Known rows, with every step that occurs:
pamufog sasu: [ 0.40  0.10 -0.26  0.20  0.20  0.01  0.31  0.02 -0.01 -0.02  0.25  0.27
 -0.09 -0.15 -0.42 -0.26 -0.04  0.16  0.20 -0.18  0.28  0.22  0.38 -0.02
 -0.14]
tigo nivopad pamufog sasu: [ 0.53 -0.06  0.01  0.44  0.29  0.24  0.13  0.03 -0.26 -0.15  0.18  0.21
 -0.04 -0.23 -0.19 -0.20  0.19  0.39  0.15 -0.30  0.33  0.29  0.53 -0.11
 -0.35]
vanebu madem vilu sasu tigo nivopad: [ 0.56 -0.05 -0.15  0.28  0.25 -0.30  0.10  0.16 -0.74 -0.13  0.38  0.38
 -0.67 -0.06 -0.70 -0.32  0.05  0.58  0.20 -0.31  0.13  0.49  0.44 -0.12
  0.00]
vanebu madem vilu sasu: [ 0.57  0.01 -0.27  0.02  0.23 -0.44  0.09  0.15 -0.27  0.12  0.61  0.33
 -0.53 -0.19 -0.74 -0.33 -0.03  0.47  0.19 -0.24  0.19  0.38  0.32 -0.02
 -0.07]
nivopad tigo kitovo: [ 0.23  0.03  0.17  0.13 -0.14 -0.06  0.49 -0.26  0.01 -0.13  0.00  0.26
 -0.24 -0.41 -0.33 -0.09  0.06  0.00  0.00 -0.13 -0.10  0.26  0.53  0.01
 -0.32]
sasu pamufog nivopad tigo kitovo fenuro: [ 0.30  0.06  0.47  0.35  0.09 -0.31  0.47 -0.02 -0.34 -0.17  0.08  0.40
 -0.36 -0.23  0.04  0.27  0.11 -0.23  0.34  0.03  0.06  0.33  0.18 -0.33
 -0.07]
vilu sasu pamufog nivopad tigo: [ 0.55 -0.12  0.03  0.37  0.46 -0.40  0.23  0.09 -0.55 -0.13  0.18  0.30
 -0.48 -0.23 -0.28  0.12 -0.06  0.25  0.14  0.01  0.13  0.39  0.20 -0.12
 -0.07]
madem vilu: [ 0.40  0.06 -0.14  0.05  0.04 -0.19  0.37  0.08 -0.06 -0.09  0.47  0.09
 -0.28 -0.38 -0.64 -0.48 -0.17  0.26  0.10  0.02  0.11  0.37  0.44  0.19
 -0.33]
pamufog sasu tigo kitovo vanebu: [ 0.22  0.14  0.17  0.33  0.25  0.03  0.53 -0.08 -0.04 -0.02  0.00  0.50
 -0.25  0.00 -0.12  0.10  0.09  0.02  0.24 -0.32  0.01  0.39  0.29 -0.01
  0.19]
madem vilu sasu tigo nivopad pamufog: [ 0.58 -0.15  0.11  0.48  0.34 -0.10  0.20  0.16 -0.60 -0.18  0.09  0.17
 -0.49 -0.20 -0.43 -0.16  0.05  0.73  0.04 -0.33  0.10  0.50  0.52  0.12
 -0.30]
madem vilu sasu tigo: [ 0.44  0.04 -0.16  0.22  0.25 -0.33  0.33  0.17 -0.37 -0.07  0.21  0.26
 -0.55 -0.12 -0.67 -0.25 -0.19  0.49  0.12 -0.20  0.06  0.42  0.38  0.21
 -0.07]
kitovo tigo nivopad pamufog sasu: [ 0.62  0.07 -0.03  0.38  0.40  0.33  0.09  0.11 -0.38 -0.07 -0.07  0.42
 -0.01 -0.09  0.00 -0.03  0.28  0.50  0.30 -0.32  0.40  0.38  0.45 -0.15
 -0.18]
pamufog nivopad tigo: [ 0.25  0.06 -0.07  0.25  0.12 -0.22  0.48 -0.01 -0.28 -0.28  0.32  0.18
 -0.15 -0.46 -0.23 -0.17 -0.12 -0.07  0.15  0.07  0.02  0.26  0.33  0.04
 -0.28]
sasu pamufog nivopad tigo: [ 0.44 -0.02  0.17  0.31  0.22 -0.26  0.37  0.04 -0.41 -0.31  0.21  0.15
 -0.31 -0.42 -0.23 -0.06 -0.01 -0.01  0.12  0.15  0.08  0.45  0.24 -0.09
 -0.20]
tigo sasu: [ 0.26  0.03 -0.14  0.18  0.00 -0.09  0.29 -0.05 -0.12 -0.03  0.42  0.03
 -0.21 -0.08 -0.60 -0.35 -0.18  0.27  0.09  0.03  0.02  0.15  0.48 -0.11
 -0.31]
nivopad pamufog sasu tigo kitovo vanebu: [ 0.25  0.08  0.43  0.46  0.29  0.13  0.47 -0.11  0.04 -0.09 -0.09  0.40
 -0.18 -0.12  0.11  0.22  0.25  0.13  0.10 -0.46  0.06  0.47  0.34  0.07
  0.00]
nivopad tigo kitovo vanebu madem vilu: [ 0.31 -0.04  0.28  0.08  0.03 -0.30  0.38 -0.20  0.04 -0.05  0.35  0.41
 -0.52 -0.40 -0.37 -0.11  0.25  0.08  0.05 -0.05 -0.12  0.54  0.40  0.00
 -0.12]
vilu sasu: [ 0.44  0.05 -0.24  0.11  0.14 -0.17  0.25  0.08 -0.23  0.03  0.31  0.29
 -0.38 -0.05 -0.63 -0.20 -0.14  0.31  0.14 -0.21  0.17  0.23  0.36  0.05
 -0.14]
kitovo vanebu madem: [ 0.30  0.14  0.11  0.05 -0.04 -0.10  0.35  0.01 -0.16 -0.07  0.58  0.33
 -0.40 -0.15 -0.46 -0.35  0.10 -0.11  0.16 -0.12  0.12  0.47  0.18  0.05
 -0.01]
madem vilu sasu pamufog: [ 0.68 -0.11 -0.04  0.16  0.35 -0.38  0.09  0.23 -0.28  0.04  0.31  0.19
 -0.61 -0.14 -0.72 -0.17 -0.12  0.55  0.12 -0.01  0.21  0.49  0.31  0.01
 -0.15]
sasu tigo: [ 0.23  0.18  0.09  0.21 -0.14 -0.03  0.51  0.00 -0.29 -0.26  0.14  0.19
 -0.28 -0.19 -0.50 -0.36 -0.11  0.04  0.07 -0.14  0.03  0.37  0.38  0.19
 -0.13]
kitovo fenuro: [ 0.26  0.29  0.13  0.13 -0.19 -0.04  0.42  0.08 -0.22 -0.12  0.34  0.28
 -0.27 -0.09 -0.43 -0.30 -0.06 -0.20  0.29 -0.04  0.21  0.20  0.26 -0.01
 -0.18]
pamufog nivopad tigo kitovo: [ 0.20  0.05  0.03  0.23  0.09 -0.28  0.54 -0.17 -0.16 -0.13  0.17  0.29
 -0.15 -0.45 -0.13  0.10  0.01 -0.02  0.18 -0.09 -0.10  0.23  0.40 -0.11
 -0.25]

Rows:
[ 0.47  0.06  0.07  0.23  0.24 -0.28  0.34  0.18 -0.42 -0.17  0.44  0.14
 -0.26 -0.28 -0.34 -0.11 -0.08  0.06  0.23  0.06  0.21  0.43  0.17 -0.14
 -0.12]
sasu pamufog nivopad
[ 0.48  0.02 -0.15  0.19  0.20 -0.44  0.19  0.14 -0.44 -0.03  0.40  0.40
 -0.61 -0.15 -0.68 -0.32 -0.06  0.45  0.14 -0.33  0.11  0.48  0.34  0.05
  0.06]
vanebu madem vilu sasu tigo
[ 0.55  0.07  0.10  0.17  0.20 -0.06  0.14  0.09 -0.37 -0.01  0.06  0.26
 -0.33  0.08 -0.45 -0.10 -0.03  0.40  0.21  0.12  0.16  0.41  0.30 -0.26
 -0.09]
kitovo tigo sasu pamufog
[ 0.51 -0.14  0.14  0.33  0.43 -0.44  0.29 -0.05 -0.39 -0.04  0.07  0.38
 -0.51 -0.23 -0.16  0.37  0.07  0.29  0.17 -0.11  0.02  0.35  0.27 -0.28
 -0.06]
vilu sasu pamufog nivopad tigo kitovo
[ 0.30  0.13  0.03  0.31 -0.08  0.10  0.40  0.04 -0.64 -0.34  0.11  0.21
 -0.33 -0.12 -0.47 -0.38 -0.01  0.19  0.13 -0.14  0.06  0.43  0.50 -0.02
 -0.21]
sasu tigo nivopad
[ 0.36  0.07  0.14  0.44  0.22  0.14  0.35  0.00 -0.16 -0.23 -0.03  0.24
 -0.07 -0.25 -0.12 -0.13  0.09  0.23  0.04 -0.44  0.20  0.36  0.39  0.18
 -0.15]
nivopad pamufog sasu tigo
[ 0.19  0.03  0.34  0.17 -0.07  0.00  0.54 -0.27  0.08 -0.11  0.07  0.32
 -0.35 -0.27 -0.19 -0.02  0.13 -0.09  0.03 -0.03 -0.16  0.40  0.42  0.09
 -0.18]
nivopad tigo kitovo vanebu
[ 0.42 -0.14  0.24  0.33  0.09 -0.13  0.19 -0.12 -0.26 -0.20  0.13  0.04
 -0.40 -0.17 -0.49 -0.19 -0.03  0.27 -0.06  0.21 -0.02  0.38  0.46 -0.16
 -0.34]
nivopad tigo sasu pamufog
[ 0.37  0.17 -0.15  0.08  0.12 -0.02  0.22  0.04 -0.23  0.05  0.17  0.27
 -0.19  0.04 -0.46 -0.20 -0.12  0.33  0.22  0.04  0.07  0.24  0.39 -0.11
 -0.15]
kitovo tigo sasu
[ 0.39  0.10 -0.07  0.25  0.13 -0.17  0.35  0.10 -0.42 -0.10  0.12  0.33
 -0.47  0.00 -0.57 -0.19 -0.14  0.29  0.12 -0.28  0.08  0.31  0.37  0.14
  0.01]
vilu sasu tigo
[ 0.44 -0.06  0.11  0.24  0.11 -0.13  0.19  0.02 -0.25 -0.07  0.33  0.01
 -0.38 -0.02 -0.59 -0.24 -0.10  0.35  0.06  0.12  0.09  0.35  0.38 -0.22
 -0.25]
tigo sasu pamufog
[ 0.37  0.03  0.32  0.44 -0.01  0.20  0.37  0.01 -0.56 -0.37  0.05  0.10
 -0.23 -0.28 -0.26 -0.30  0.12  0.29  0.01 -0.27  0.08  0.46  0.54  0.11
 -0.35]
sasu tigo nivopad pamufog
[ 0.64 -0.20 -0.04  0.33  0.59 -0.57  0.19  0.18 -0.44 -0.09  0.28  0.24
 -0.55 -0.36 -0.39  0.08 -0.11  0.46  0.16  0.11  0.12  0.50  0.25 -0.09
 -0.16]
madem vilu sasu pamufog nivopad tigo
[ 0.31 -0.06  0.48  0.31  0.31 -0.28  0.46 -0.07 -0.23 -0.14  0.16  0.32
 -0.42 -0.30 -0.01  0.30  0.12 -0.08  0.15  0.12 -0.04  0.55  0.18 -0.16
 -0.05]
sasu pamufog nivopad tigo kitovo vanebu
[ 0.47 -0.03  0.04  0.03  0.28 -0.44  0.21 -0.01 -0.10  0.22  0.53  0.52
 -0.66 -0.08 -0.52  0.01  0.12  0.40  0.22 -0.28  0.04  0.45  0.28 -0.11
  0.09]
tigo kitovo vanebu madem vilu sasu
[ 0.37  0.02 -0.03  0.20  0.22 -0.37  0.38  0.02 -0.21  0.05  0.09  0.37
 -0.53 -0.14 -0.54  0.02 -0.09  0.51  0.14 -0.32 -0.05  0.36  0.45  0.07
 -0.06]
madem vilu sasu tigo kitovo
[ 0.32  0.04  0.26  0.40  0.20  0.05  0.45 -0.14 -0.02 -0.12 -0.16  0.35
 -0.06 -0.23  0.00  0.12  0.18  0.27  0.09 -0.56  0.11  0.31  0.47  0.02
 -0.14]
nivopad pamufog sasu tigo kitovo
[ 0.43 -0.05 -0.02  0.33  0.38 -0.38  0.26  0.12 -0.45 -0.10  0.53  0.02
 -0.24 -0.09 -0.37 -0.07 -0.20  0.27  0.23  0.18  0.10  0.32  0.25 -0.31
 -0.19]
tigo sasu pamufog nivopad
[ 0.71 -0.13  0.18  0.13  0.43 -0.44  0.02  0.20 -0.36  0.08  0.56  0.38
 -0.82 -0.04 -0.64 -0.14  0.09  0.42  0.16 -0.04  0.20  0.70  0.11 -0.06
  0.14]
kitovo vanebu madem vilu sasu pamufog
[ 0.52  0.09 -0.03  0.25  0.44 -0.29  0.20  0.20 -0.55 -0.02  0.27  0.26
 -0.23  0.02 -0.20  0.09 -0.11  0.34  0.37  0.17  0.18  0.39  0.17 -0.35
 -0.01]
kitovo tigo sasu pamufog nivopad
[ 0.48 -0.08  0.18  0.47  0.21  0.06  0.23  0.07 -0.68 -0.24  0.01  0.24
 -0.43 -0.09 -0.29 -0.12  0.11  0.54  0.04 -0.41  0.11  0.41  0.51  0.05
 -0.20]
vilu sasu tigo nivopad pamufog
[ 0.25 -0.05 -0.15  0.35  0.22 -0.31  0.38 -0.10 -0.29 -0.15  0.41  0.10
 -0.14 -0.27 -0.24 -0.10 -0.21  0.14  0.14  0.18 -0.07  0.14  0.39 -0.17
 -0.35]
pamufog nivopad tigo sasu
[ 0.44  0.02  0.07  0.20  0.30 -0.39  0.26  0.14 -0.43 -0.03  0.44  0.45
 -0.74 -0.01 -0.56 -0.21  0.00  0.32  0.16 -0.22  0.05  0.59  0.19  0.14
  0.21]
kitovo vanebu madem vilu sasu tigo
[ 0.39 -0.03  0.28  0.30  0.18 -0.30  0.44 -0.09 -0.28 -0.19  0.11  0.29
 -0.28 -0.41 -0.12  0.20  0.08  0.04  0.15  0.02 -0.03  0.41  0.30 -0.23
 -0.18]
sasu pamufog nivopad tigo kitovo
[ 0.24  0.09  0.31  0.13  0.07 -0.31  0.44 -0.05 -0.15 -0.07  0.36  0.39
 -0.55 -0.22 -0.39 -0.15  0.12  0.11  0.15 -0.25 -0.07  0.61  0.31  0.03
  0.09]
sasu tigo kitovo vanebu madem vilu
[ 0.11  0.31  0.38  0.25 -0.24 -0.08  0.59 -0.04 -0.27 -0.17  0.01  0.42
 -0.34 -0.03 -0.23 -0.04  0.05 -0.20  0.29 -0.27 -0.01  0.27  0.33 -0.06
  0.00]
sasu tigo kitovo fenuro
[ 0.40  0.01 -0.01  0.13  0.17 -0.51  0.26  0.00 -0.29  0.06  0.27  0.49
 -0.63 -0.14 -0.56 -0.06  0.06  0.47  0.20 -0.46  0.01  0.42  0.39 -0.11
  0.07]
vanebu madem vilu sasu tigo kitovo
[ 0.30  0.09  0.02  0.23  0.08 -0.22  0.41 -0.06 -0.28 -0.01 -0.01  0.42
 -0.47 -0.01 -0.43  0.07 -0.02  0.31  0.14 -0.42 -0.04  0.27  0.43 -0.01
  0.03]
vilu sasu tigo kitovo
[ 0.29  0.06  0.23  0.19  0.15 -0.29  0.34 -0.05 -0.34  0.06  0.23  0.60
 -0.67  0.11 -0.35  0.11  0.17  0.16  0.17 -0.45 -0.04  0.46  0.25 -0.08
  0.30]
vilu sasu tigo kitovo vanebu madem
